In the rows, zero is written as 128.
Known rows, with every way that one mark hangs from another
Z106[Z389]: [159 113 134 108 150 152 106 125 132 100 138 141  97 150 115 155 117 123
 143 122 136  94]
Z567[Z106[Z389[Z309]] Z168[Z70] Z255]: [167  79 109 122  57 159 164 113 132  32 179 110  49 112 174 106 122 131
 121  71 152 110]
Z309[Z168[Z70 Z567[Z106]] Z389[Z314]]: [153 114 116 102 105 149 150  59 166  83 131 120  54  91 167 116  88 132
 103 100  76 157]
Z389[Z106 Z309[Z168[Z70]]]: [146 153 126 130  94 118  99 129 152  85 178 135  84 115 162 128  90 128
 137 131 141 144]
Z309[Z389[Z106 Z314]]: [151 109 123 124 197 129 140 124 169  98 130 106 106  99 175 130 113 119
 133 119 102 133]
Z389[Z309 Z314]: [103 140 119 108 139 128 128 126 154  86 152 105 100 117 166 121 127 139
 132 126  99 131]
Z70[Z314[Z389]]: [125 149 126 118 124 158 114 106 147  80 143 112  77 128 143 174 133  93
 158 116  92 141]
Z106[Z389[Z309 Z314]]: [122 107 129 116 143 142 113 133 146  81 168  96  87 132 158 137 138 136
 142 126 107 111]
Z567[Z106[Z389[Z309 Z314[Z70]]] Z255]: [106  72 104 119 137 134 133 133 152  29 154 102  50 113 194 100 157 127
 121  63 125  92]
Z567[Z106[Z389] Z168[Z70 Z309] Z255]: [187  83 100 138  33 185 173 106 134  54 147 125  40 103 135 138 119 138
 120  58 139 107]
Z106[Z389[Z309]]: [141 122 143 101 126 140 114 135 141  92 165 118  97 145 128 143 124 132
 143 131 131 108]
Z70[Z314[Z389[Z106 Z309[Z168]]] Z870[Z613]]: [ 97 150 152 134  86 110  93 128 153  63 149 102  66 139 188 203 130  93
 145 128 114 147]
Z567[Z106[Z389[Z309 Z314[Z70]]] Z168 Z255]: [127  67  91 132 111 140 150 132 146  21 159  88  41 108 185 112 165 123
 131  45 140 110]
Z309[Z168]: [144 147 117 103 128 132  90 112 154 101 100 153 104 138 120 167  96 130
 142 115 143 133]
Z389[Z106 Z309[Z168[Z567]] Z314[Z70[Z870]]]: [ 93 143 138 131 120  95  85 127 162  91 173 121  51 119 143 151 122 127
 152 134  99 134]
Z567[Z168[Z70 Z309] Z255]: [172 140  98 129  34 170 147 124 136  98 133 129  64  84 120 156 119 144
 128  73 138 129]
Z567[Z168[Z309] Z255]: [160 134 101 120  66 156 151 129 154 102 101 128  87  93 103 172 130 148
 141  71 145 132]
Z389[Z106]: [146 138 128 121 163 124 130 133 147 100 140 156 110 124 135 132 103 119
 140 131 135 116]
Z309[Z168[Z567[Z106 Z255]]]: [131 118 113  85  98 126 140  81 173  77  87 170  73 104 129 132 105 145
 128  79 137 132]
Z870[Z613]: [127 159 131  89 130 122 133 126 122 111  97 165 116 135 141 150 120 123
  93 109 140 110]
Z314[Z70[Z870] Z389[Z309]]: [ 99 140 133 106 108 137  93 131 129  73 177  93  61 149 165 146 134 111
 153 107 107 108]
Z314[Z70[Z870[Z613]]]: [109 152 139  94 129 116 102 136 104  98 111 164  86 155 140 162 123 107
  93 111 133  85]
Z106[Z389[Z309[Z168] Z314]]: [127 110 121 122 129 135  81 128 160  79 145  96  81 138 155 164 131 138
 152 117 124 128]
Z314[Z389]: [135 139 116 104 134 154 119 110 136  95 137 117  93 133 152 145 123 117
 153  99 118 119]

Rows
[ 94 147 144 120 114 106 112 151 120  77 174 110  68 139 194 147 144 100
 124 101 127 102]
Z314[Z70[Z870[Z613]] Z389[Z106 Z309]]
[135 140 120  88 102 125 101 106 168 116  92 161  86 103 105 163 115 147
 146  93 144 129]
Z309[Z168[Z567[Z255]]]
[118 162 128 118  95 110  94 126 163  98 184 113  54 108 141 144 136 117
 169  93 126 155]
Z314[Z70 Z389[Z106 Z309[Z168[Z567]]]]
[186 139 120 107  86 163 162 116 162 119 109 105  98 101  97 180 114 135
 133  94 115 156]
Z567[Z168[Z309[Z389]]]
[107 138 146 142 102 125  82 119 171  57 171  89  59 139 170 193 116  96
 183 142 100 154]
Z70[Z314[Z389[Z106 Z309[Z168]]] Z870]
[103 137 153 138 115 133 114 126 157  58 192  89  65 135 173 167 124  94
 172 152  85 137]
Z70[Z314[Z389[Z106 Z309]] Z870]
[169 115 113 139 153 137 107 115 164  93 144 107  79  94 187 143  95 117
 129 114 111 146]
Z309[Z168[Z70] Z389[Z106 Z314]]
[153 108 100 132  68 159 168  94 141  29 139 139  47  95 163 129 115 100
 116  81 123 142]
Z567[Z106 Z168[Z70[Z314]] Z255]
[150 143 118  99  71 139  98 100 148 112 125 162  65  95 122 148 102 143
 131  93 137 129]
Z309[Z168[Z70 Z567[Z255]]]
[165 122 152 141 121 141  90 111 162  81 151 120  60 122 153 189  77  89
 139 156  96 148]
Z309[Z168[Z70[Z314 Z870]] Z389[Z106]]
[129 123 128 116 131 153 118 126 155 105 120  91  64 115 135 173 125 129
 122 110  68 118]
Z168[Z309[Z389[Z314[Z70[Z870]]]]]
[109 108 134 122 152 133  87 141 101  88 129 128  63 159 161 171 148 109
 103 106 118  64]
Z106[Z389[Z314[Z70[Z870[Z613]]]]]
[123 159 144 122  70 134  80 105 120  81 117 155  62 147 149 204  98  96
  99 141 112 126]
Z309[Z168[Z70[Z314 Z870[Z613]]]]
[139  83 152 118  71 167 137  82 134  50 172 147  18 122 133 148 109 109
 124 129  83  93]
Z168[Z70[Z314 Z870] Z567[Z106[Z389] Z255]]
[114 121 134  99 163 123 114 129 125  97 102 113  82 130 180 161 134 108
  87 100 100 102]
Z309[Z389[Z314[Z70[Z870[Z613]]]]]
[131 107 113 128 171 147  89 138 128  86 151 119  67 138 140 145 148 112
 135  97 117  90]
Z106[Z389[Z314[Z70]]]
[106 133 137 129 129 122 100 144 137  70 196  98  61 138 178 136 130 104
 162 114 114 108]
Z314[Z70[Z870] Z389[Z106 Z309]]
[126 160 149 156  46 158 130 121 123  86 171 116  40 117 166 192 123  93
 118 127  77 123]
Z168[Z70[Z314[Z389[Z106]] Z870[Z613]] Z309]
[104 146 131 101 116 134  98 125 101  89 126 128  68 154 170 167 142  98
 117  85 125  89]
Z314[Z70[Z870[Z613]] Z389]
[134 160 147 135  52 173 118 109 135  91 158 134  49 126 105 187  98 113
 126 159  63 127]
Z168[Z70[Z314 Z870] Z309]
[ 88 170 147  88  56 111  86 114 130 102 144 116  49 140 149 180 141 121
 128  92 116 131]
Z314[Z70[Z870[Z613]] Z389[Z309[Z168[Z567]]]]
[116 136 115 138 143 106 104 133 177  79 147 110  94 111 175 140 117 135
 151 124 125 149]
Z389[Z106 Z309[Z168] Z314]
